Each row was made from one small tree. The marks that hang from a mark follow it in brackets, in alphabetical order. Every link used is in the known rows. Write each row's tree.
Known rows
bute(kise(zilop(dufan)) nuvis(subakep zubin(nunas))): [  3 -10 -10  10  -4  -3 -12  -1 -12   4   6   4 -14  -5  29  -6  -2 -11
 -10  -8   7  -1 -19 -10]
zubin(bagukis nunas): [  1   2  -3  -6   2   7   2 -13 -11 -10  16  -8  -5  -8   8  -5  -6   4
   0  -7   9   4 -15  -1]
subakep(nuvis(zubin(bagukis nunas(veka(dufan))))): [ -3   4  -1   2   7  -8  -6  -4 -19  -8  13 -11 -13 -17   7   0 -13   2
   1  -6   7   0  -7 -13]
subakep(nuvis(bute(kise(zilop)))): [ -5   1   1  -2   7   3 -11  12  -5  -5  -6   3  -3   2  12  -9  -2  -1
  -5   4  -8   2   6   2]
nuvis(bute subakep): [  1  -4   5   2  -2   8   3  -9  -3 -11   3   4   7  -1  16  -8   1  -2
  -5   0   0   3   0   4]
bute(kise nuvis(zubin(bagukis))): [ -9   2   0   8   6   8  -5  -6 -12   0  -1  -3 -13   6  22  -4  -9  -5
  -2  -1   1   3  -5  -8]
bagukis(bonu): [ -1   5   1   4   1   8  -5  -7  -2   5  -1   4   0 -10  -2   7  -7   4
   2   0   5  -1  -8  -4]
nuvis(bute subakep zubin(bagukis nunas)): [  3  -3   3  -1  -3  12   6 -26 -15 -23  22  -2   1 -14  33 -15 -11  -9
  -5  -8   8   8 -12   0]
nunas(veka(dufan(zilop(kise(bute(nuvis) subakep))))): [ -3   8   4  -3  -5   8  -5  -5   3  10 -10  -4  -9   3   8  -3   1   0
   5   1 -11 -16  -2  -7]
bonu(nuvis(bute(kise) subakep zubin(nunas(veka)))): [ -3 -10  -9   0   2  11  -3 -12 -10  -7   4   3  -8  -8  22 -19  -7   1
  -1  -5   4   9 -10  -5]
dufan(veka zilop(kise(bute(nuvis(subakep))))): [ -3   6  12 -11 -22  13  -9 -16   9  -8 -18   1 -10   2  19 -17  -5   2
   4   2  -7   3  -9   0]
veka(dufan): [  1  -1  -3   6   0  -4  -3   6  -7   4   9  -6   3  -2  -7   6  -1  -3
   2  -1   2  -7   2 -11]
zubin(bagukis(bonu(nuvis)) nunas(veka)): [ -8   8  -4  -7   4  13  -8 -14 -11  -5   7  -4 -15 -21   1  -2 -10  16
   2  -6   7   4 -26  -4]
kise(bute(nuvis(zubin(nunas(veka)))) subakep): [ -5  -1   2  -5  -1   6   6 -15  -6  13  -3 -12 -12   3  30   0  -8  -4
   3  -5  -4  -3 -13   7]
subakep(nuvis): [ -4  -1   3   4   7 -10  -8  10  -5  -2  -4  -7  -4   1   0   6  -2   7
  -3   1   3   2   4  -2]
dufan(zilop): [  2   2   2  -5  -3   7  -3   0   2 -11  -6   5  -3   1   7  -6  -2   0
   4   2  -2  -3   0  -5]
kise(subakep(nuvis(bute zubin(nunas)))): [  0  -5   3   2   8   3   1  -8 -13   0  13  -4   3  -1  24   2 -12  -2
   1  -7   5   1  -1  -1]
kise(bute(nuvis(zubin(nunas))) subakep zilop): [ -2  -2   2  -8  -9   9   1  -6  -3   8   5  -9  -9  -3  39  -1  -7 -13
  -4  -6  -7  -7 -16  12]
subakep(nuvis(bute)): [-5  2 10  1  9 -5 -5  8 -7 -7 -4 -6  3  4  7 -2 -3  5 -3  2 -5  6 10  3]
zilop(dufan(veka) kise(bute subakep(nuvis(zubin)))): [-11   6   2  -3 -20 -12  -9  -9  -6  13   9 -14  -6  -1   6  -3  -4   1
   6   0  -3   1  -9  -9]
bute(kise(zilop)): [  0  -1 -11  -3  -2  10  -6   4   2   3  -3  10  -7  -3   6  -8   1  -7
  -3   3  -4  -4  -4  -1]
veka(dufan(zilop(kise(bute(nuvis) subakep)))): [ -1   3   5   1  -8   8  -7   0   0   8   2 -11  -1   9  13   1  -1  -2
   4  -1  -3 -14   1 -10]
bagukis(bonu(nuvis(bute zubin(nunas(veka))))): [ -5   5   2  -3   4  10  -6 -11  -9   0   2   2  -4 -17  11  -8 -15   5
   4  -4  -1   7 -12  -3]
subakep(nuvis(bute(kise) zubin(bagukis))): [-10   4   3   2   9   4  -6  -3 -17 -13   6  -5  -6   0  19 -10 -12  -1
  -1   2  -1   9   5  -6]
zilop(dufan(veka) kise(bute(nuvis))): [-10  10   8  -6 -19 -13 -12  -3   0  14  -7 -13  -8   7   1 -11   3   4
   4   3 -10   6  -8  -3]
zilop(dufan(veka) kise(subakep(nuvis(bute zubin)))): [ -8   7   7   2 -10  -8 -11  -9  -8   9  11   0   1   0   4  -5  -6   0
   5  -1  -3   1  -4 -12]

Write each row's tree
[ -3   1   1   0   5  -6  -5  -5 -15 -12  14 -12  -9 -12  16  -1 -13   2
  -2  -6  10   7  -7  -7]
subakep(nuvis(zubin(bagukis nunas)))
[ -6   2  -5  -7  -7  13  -4  -4  -8   5   3  12  -3   5  10 -11  -2  -6
   3   5 -10  -3 -11  -2]
nuvis(bute(kise(subakep zilop(dufan(veka)))))
[ -9   4   2  -4  -4  -7 -14   6 -14  -4  -2   5 -10  -4  13 -13 -10  -6
   1   5 -10   7  -2  -8]
subakep(nuvis(bute(kise(zilop(dufan(veka)))) zubin))
[  1   2   2  -4  -2  12   7 -30 -13 -21  14   4  -6 -19  29 -19 -11  -7
  -3  -7   3   6 -15   1]
nuvis(bute subakep zubin(bagukis nunas(veka)))
[ -6  -2   7   6   7   3   1  -3 -10   0   8  -2   3   3  20   4  -9  -3
   0  -2   0  -2   4  -1]
kise(subakep(nuvis(bute zubin)))
[ -9   2   5  -6 -26  -9 -10  -1  -7  -2  -4  -6 -16  -7  28  -8  -2 -12
  -6   2 -11   1 -21   3]
kise(bute(nuvis(subakep zubin)) zilop(dufan(veka)))
[-10   2  -6  -8   6  13  -4 -11 -16  -9   9  -4 -12  -7  18 -22 -11   3
   2  -3  -2  11  -9  -5]
bonu(nuvis(bute(kise) zubin(bagukis nunas(veka))))
[ -9   9  10   9   3   6  -6 -10 -11  -2   1  -3  -9  -7  20   6 -13  -2
  -3  -3   2   1 -11  -6]
bute(nuvis(zubin(bagukis(bonu))))
[  0   6   7  -1  -8   2 -10   4   2   2  -3 -11  -2   6   8  -6   0  -2
   3   1  -7  -8   5 -10]
veka(dufan(zilop(kise(bute(nuvis)))))
[  2  12  -4  -6   3  16  -6 -18 -13  -8   8   1 -13 -22   1  -2 -14   6
   7  -5   7  -6 -23 -15]
zubin(bagukis(bonu) nunas(veka(dufan(zilop))))
[ -1   4   2  -9  -8  -2  -5   2  -5   5  -4 -10 -15 -12  25  -8  -6 -13
  -3  -3 -14  -6 -11   5]
kise(bute(nuvis(zubin(nunas(veka(dufan))))) zilop)
[ -3   8   1  -3 -17 -11 -12  -6   1   9   4   2  -3  -2 -14  -9   2   3
   5   1  -2   3  -7 -11]
zilop(dufan(veka) kise)
[ -9   5   5   4   3  -6  -5  -1 -12 -12   9 -10  -9  -8  12   2 -10   0
  -3  -1   4   4  -1  -6]
subakep(nuvis(zubin(bagukis)))
[  0   9   5  -4   3  16   1 -25 -16 -13  18  -1   1 -17  24 -11 -20  -5
   2  -6   3   9 -13  -3]
nuvis(bute zubin(bagukis(bonu) nunas))
[  1   7   5 -10 -16  20  -5 -18   9  -2  -5  14  -4   0   5 -10  -8   2
  10   0  -3  -7  -8  -8]
dufan(veka zilop(kise(subakep)))
[-1 -6  7 13 -2 -2 -3 -6 -4 -3 -2  1 -5 -1 26  3 -4 -7 -8 -6  5  1 -5 -2]
bute(nuvis(subakep zubin))
[ -3   8   5 -18 -22  20  -3 -20   9  -1  -7   3  -6   2  11 -14  -7   1
  12   3  -8  -4  -9  -2]
dufan(veka zilop(kise(bute subakep)))
[ -3   9  13 -10  -9  16  -9 -12   4  -7  -8  10  -2   3  10 -12 -10   5
   9   2  -6  -2  -1  -5]
dufan(veka zilop(kise(subakep(nuvis(bute)))))
[ -7  -2   4   6  -1  13  -9  -5  -6  -6   3   0   4  -9  10   1  -5  10
  -3  -1   5   5 -11  -2]
bagukis(bonu(nuvis(bute subakep)))
[ -8   4   7   0 -25 -12 -10 -12  -3   7   0 -10  -9  -1  14 -12   0  -3
   0   0  -4   6 -12  -7]
zilop(dufan(veka) kise(bute(nuvis(subakep zubin))))
[ -1   3   2   2  -9   2  -8  -1  -4   1  10 -12  -1  -1  13   0  -7  -5
   5  -1   0 -11   4 -16]
veka(dufan(zilop(kise(bute subakep(nuvis(zubin))))))
[-2  4  8 -5 -9 13 -4 -8  9  4 -7 -5 -3 11 21 -6  1  0  2  0 -7 -9 -2  1]
dufan(zilop(kise(bute(nuvis) subakep)))
[ -6 -10  -3   8  -8   0  -5  -1  -6  -9  10  -3  -3  -9  15   0  -3   0
  -5  -5   7   4  -7  -6]
bonu(nuvis(subakep zubin))
[ -1   3  -6   0   7  30   3 -31 -20  -1  21   4  -1  -9  28  -8 -21  -5
   5  -6   9   3 -17  -8]
nuvis(bute(kise(subakep)) zubin(bagukis(bonu) nunas))
[  3   6   1  -5 -12   4  -7   0   2  -2   4  -9   1  -1   1 -10   0  -4
   5   2  -5  -8   5 -11]
veka(dufan(zilop(kise(bute))))
[ -5  -1 -13  -3 -10   9  -7  -1  -6  12   4  12 -10   1   4  -2  -1  -5
   3   2  -3  -8 -19  -8]
bute(kise(subakep zilop(dufan(veka))))
[  7  -4   1  -2  -1   7   6 -24  -6 -12   5   8  -2 -15  25 -17  -8  -8
  -2  -7   1   5  -8   2]
nuvis(bute subakep zubin(nunas(veka)))
[  5   0  -4  -5   1  -1   3 -14  -4   0   3   4  -9 -14  10  -9  -9  -5
   4  -7   1   2  -8  -3]
nuvis(zubin(nunas(veka)))
[ -7   2  -2   0   5  -9 -14  17 -11  -1  -1  -1  -4   3   7  -7   2   0
  -5   6  -8   3   3  -4]
subakep(nuvis(bute(kise(zilop(dufan)))))
[  1   6  -6  -5   4   4   0 -11 -14  -5  14  -7 -11 -15  -2  -4  -6   3
   3  -6   5  -4 -15  -8]
zubin(bagukis nunas(veka(dufan)))
